What can hang from each mark:
pumeseb: kogefi pipofi
pipofi: pumeseb rapu vudo
vudo: nutuno pipofi
nutuno: vudo
vemag: rapu tibebek
rapu: pipofi vemag
netu: pipofi

Each row was made from one small tree. Brackets hold a mark, then the marks that hang from it, in alphabetical order. Every link used is in the known rows. Write each row's tree.
Known rows:
(rapu pipofi vemag): [ 0.92  1.74 -2.71  1.09  0.66  2.06 -0.90  4.27  0.56 -0.36  3.14  2.99
 -4.11 -2.38 -0.66 -1.06 -1.19  3.21  0.47]
(nutuno (vudo (pipofi pumeseb rapu))): [-1.72  2.73  3.79  2.92 -0.91  0.94  2.73 -0.48  0.76 -1.72  1.72  2.39
 -0.07  0.36 -0.35  0.03 -1.21 -4.83 -1.08]
(vemag (rapu (pipofi (pumeseb kogefi))) tibebek): [-0.81  2.76 -0.54 -1.34 -0.95  1.37 -0.01 -2.83 -0.58 -4.93  1.54 -3.77
 -2.18 -0.79 -1.69 -4.98 -2.58 -4.75 -1.76]
(vudo nutuno (pipofi (pumeseb kogefi) (rapu (vemag tibebek)))): [-0.57  2.57  3.15  5.72  0.24  0.07 -6.34  0.10  0.44 -7.09  0.93  1.10
 -2.25 -4.66 -0.11 -2.82  0.15 -4.88  5.27]
(pipofi pumeseb (rapu vemag) (vudo nutuno)): [-0.47  5.30  2.51  5.51 -0.88 -0.94  1.49 -0.05  1.86 -1.11  2.47  3.95
  1.19  0.28 -0.04  3.20 -0.17 -3.11 -2.86]
(vudo nutuno (pipofi (pumeseb kogefi) (rapu vemag))): [ 0.76  3.22  2.06  6.65 -1.21  1.00 -5.29  1.86  1.27 -4.94  2.63  4.12
 -1.40 -5.52  1.40 -2.19  1.17 -2.44  4.88]
(pumeseb kogefi (pipofi rapu vudo)): [ 0.26  1.27  0.86  1.75 -0.18  2.36 -0.73 -0.29  0.58 -2.63  3.58  1.79
  1.72 -3.89  0.55 -1.80 -0.61 -7.22 -0.62]
(pumeseb kogefi pipofi): [ 0.24 -0.42 -1.51 -0.13 -0.96  2.96 -4.43  1.54 -0.36 -1.32  2.24  0.41
 -0.26 -3.73  0.90 -5.24 -0.05 -3.02  3.62]
(rapu (pipofi (pumeseb kogefi) (vudo nutuno)) (vemag tibebek)): [-1.26  5.26 -0.47  2.91 -1.60  3.10 -2.19  3.48 -0.42 -1.81  2.04  1.42
 -0.60  0.25 -2.07 -3.75 -2.06 -4.64  1.00]
(pipofi rapu vudo): [-0.18  1.65  2.28  1.92  0.71 -0.36  3.77 -1.81  0.81 -1.30  1.55  1.51
  1.97  0.06 -0.29  3.41 -0.63 -4.16 -4.46]
(pipofi (pumeseb kogefi) (rapu vemag) (vudo nutuno)): [-0.69  5.32  2.02  5.88 -1.30  0.56 -1.08  0.19  1.35 -1.16  3.13  4.53
  1.37 -1.50  0.01  1.09  0.89 -4.80 -0.46]
(netu (pipofi (pumeseb kogefi) (rapu (vemag tibebek)) (vudo nutuno))): [-0.46  6.65  1.92  4.42  0.03  0.68 -1.42 -0.01 -0.38 -4.75  0.98  0.63
 -1.43 -2.61 -2.06 -4.26 -2.29 -8.53  0.02]
(pumeseb (pipofi rapu vudo)): [ 0.61  1.50  1.63  1.49  0.05  0.96  2.25 -0.31  0.81 -2.76  2.90  1.41
  1.33 -2.15  0.55  0.37 -1.62 -5.46 -2.79]
(netu (pipofi (pumeseb kogefi) (rapu (vemag tibebek)))): [-0.85  5.86  0.76  2.26  2.48  0.93 -3.25 -2.14 -1.52 -5.10  1.29 -0.98
 -4.98 -3.16 -1.57 -6.03 -1.59 -5.78  0.59]
(netu (pipofi pumeseb rapu vudo)): [ 0.16  6.89  2.24  2.02 -0.63  1.35  4.77 -1.83 -0.41 -2.15  0.66 -0.20
  0.70  0.70 -0.23 -2.89 -3.08 -6.46 -5.50]
(pipofi (pumeseb kogefi) (rapu vemag)): [-1.17  4.71  0.44  3.36  1.04  0.90 -3.09 -2.39  0.26 -1.61  3.49  2.83
 -2.02 -1.92  0.42 -0.89  1.42 -2.04 -0.04]
(pipofi (pumeseb kogefi) (rapu vemag) vudo): [-1.79  6.41  1.64  4.51  0.14  1.74 -0.32 -1.97  0.72 -0.05  3.86  3.34
  0.58  0.52 -0.44  0.64  0.71 -4.39 -2.93]

Write each row's tree:
[ 0.61  1.81  2.37  3.58 -3.49  0.97 -2.03  2.44  0.46 -2.80 -0.88  0.74
  1.46 -0.92  1.53 -2.80 -0.86 -1.20  3.19]	(vudo nutuno (pipofi pumeseb))
[-0.45  3.46  1.07  0.97 -3.32  1.21  1.68 -0.26  0.63 -4.84  1.30 -2.39
  1.27 -0.44 -2.23 -3.07 -3.36 -7.29 -2.44]	(vemag (rapu (pipofi (pumeseb kogefi) (vudo nutuno))) tibebek)
[-0.29  0.73  2.62  4.45  3.33 -1.33 -2.86 -0.52  0.67 -6.27  0.61  0.30
 -4.34 -4.00 -0.99  0.24 -0.88 -1.98  2.13]	(vudo (pipofi (rapu (vemag tibebek))))
[ 1.22  0.43  1.19  3.07 -1.88  1.39 -1.79  1.91  1.03 -3.83  3.00  2.80
  2.55 -5.39  1.01 -1.57 -0.38 -7.67  1.46]	(pumeseb kogefi (pipofi rapu (vudo nutuno)))
[-1.69  4.83  2.73  4.80  0.04 -0.55 -1.86 -1.83  0.14 -3.62  1.59  1.57
  0.59 -0.53 -1.36  0.33 -0.03 -7.25 -0.32]	(pipofi (pumeseb kogefi) (rapu (vemag tibebek)) (vudo nutuno))
[-2.24  6.34  0.02  1.47  0.08  2.61  1.42  1.27 -0.57 -0.75  1.87  0.20
 -1.76  3.43 -2.36 -2.05 -3.07 -2.47 -3.53]	(rapu (pipofi pumeseb vudo) (vemag tibebek))
[-0.20  4.29  2.50  5.30  0.64  0.65 -1.92 -0.33  1.35 -3.54  2.32  2.81
 -2.36 -2.11  0.99 -0.31 -0.23 -0.45  0.53]	(vudo (pipofi pumeseb (rapu vemag)))
[ 0.98  7.23  1.58  5.17 -1.09  0.22  2.16  1.84  1.04 -2.42  1.64  2.84
 -0.91 -1.86 -0.38 -1.48 -2.54 -4.34 -2.44]	(netu (pipofi pumeseb (rapu vemag) (vudo nutuno)))
[-0.99  3.83  1.52  2.28 -3.78  2.20 -0.39  0.97  0.08  0.65  0.39  1.14
  4.60  1.53  0.13 -1.86 -0.09 -5.47  0.01]	(pipofi (pumeseb kogefi) (vudo nutuno))
[-0.21  3.69  1.77  1.05 -3.20 -0.41  4.28 -0.46  1.14 -4.64  0.28 -2.42
  0.95  1.31 -2.21 -1.18 -4.34 -5.78 -4.56]	(vemag (rapu (pipofi pumeseb (vudo nutuno))) tibebek)
[ 1.04  1.89  0.36  5.01 -0.72  1.32 -3.39  3.07  2.20 -3.08  4.71  5.19
 -0.01 -6.15  0.06 -0.39 -0.04 -5.05  2.33]	(pumeseb kogefi (pipofi (rapu vemag) (vudo nutuno)))
[-0.53 -0.52  3.01  2.60  0.32  0.16  2.44  1.24  1.41 -2.24  1.87  2.72
 -1.13 -2.31 -1.06  1.84 -0.81 -3.90  0.36]	(nutuno (vudo (pipofi rapu)))
[-0.23  3.71  2.79  3.81 -2.04  0.80  0.23 -1.15  0.45 -2.07  1.58  2.45
  3.85 -0.86  0.68  0.30  0.50 -7.25 -1.38]	(pipofi (pumeseb kogefi) rapu (vudo nutuno))
[-1.06  6.91 -0.77  2.24 -1.38  3.63  2.49  2.97  0.61  1.57  3.25  3.00
 -0.80  2.63 -0.91 -1.42 -2.28  0.13 -3.86]	(rapu (pipofi pumeseb vudo) vemag)
[ 0.03  1.34  1.16  4.08  0.60  0.08 -4.07  1.36  0.86 -5.37  3.03  2.08
 -1.05 -5.56 -1.26 -1.08 -1.05 -7.51  2.70]	(pumeseb kogefi (pipofi (rapu (vemag tibebek)) (vudo nutuno)))
[ 1.35  1.99  0.98  4.71 -0.52 -0.33 -0.72  3.13  2.22 -2.86  3.78  4.45
 -0.29 -4.35  0.16  1.57 -1.12 -3.50  0.12]	(pumeseb (pipofi (rapu vemag) (vudo nutuno)))
[-0.26  0.64  0.44  1.66  3.38 -1.42 -3.05 -1.18  0.09 -5.17  2.51  0.50
 -4.46 -4.17 -0.98 -0.98 -1.41 -3.23  1.15]	(pumeseb (pipofi (rapu (vemag tibebek))))
[-1.96  0.61  2.99  3.66  2.62 -1.06 -0.08  0.80  0.96 -3.57  1.81  2.06
 -4.59 -2.36 -3.11  1.99 -1.41 -3.98  1.59]	(nutuno (vudo (pipofi (rapu (vemag tibebek)))))
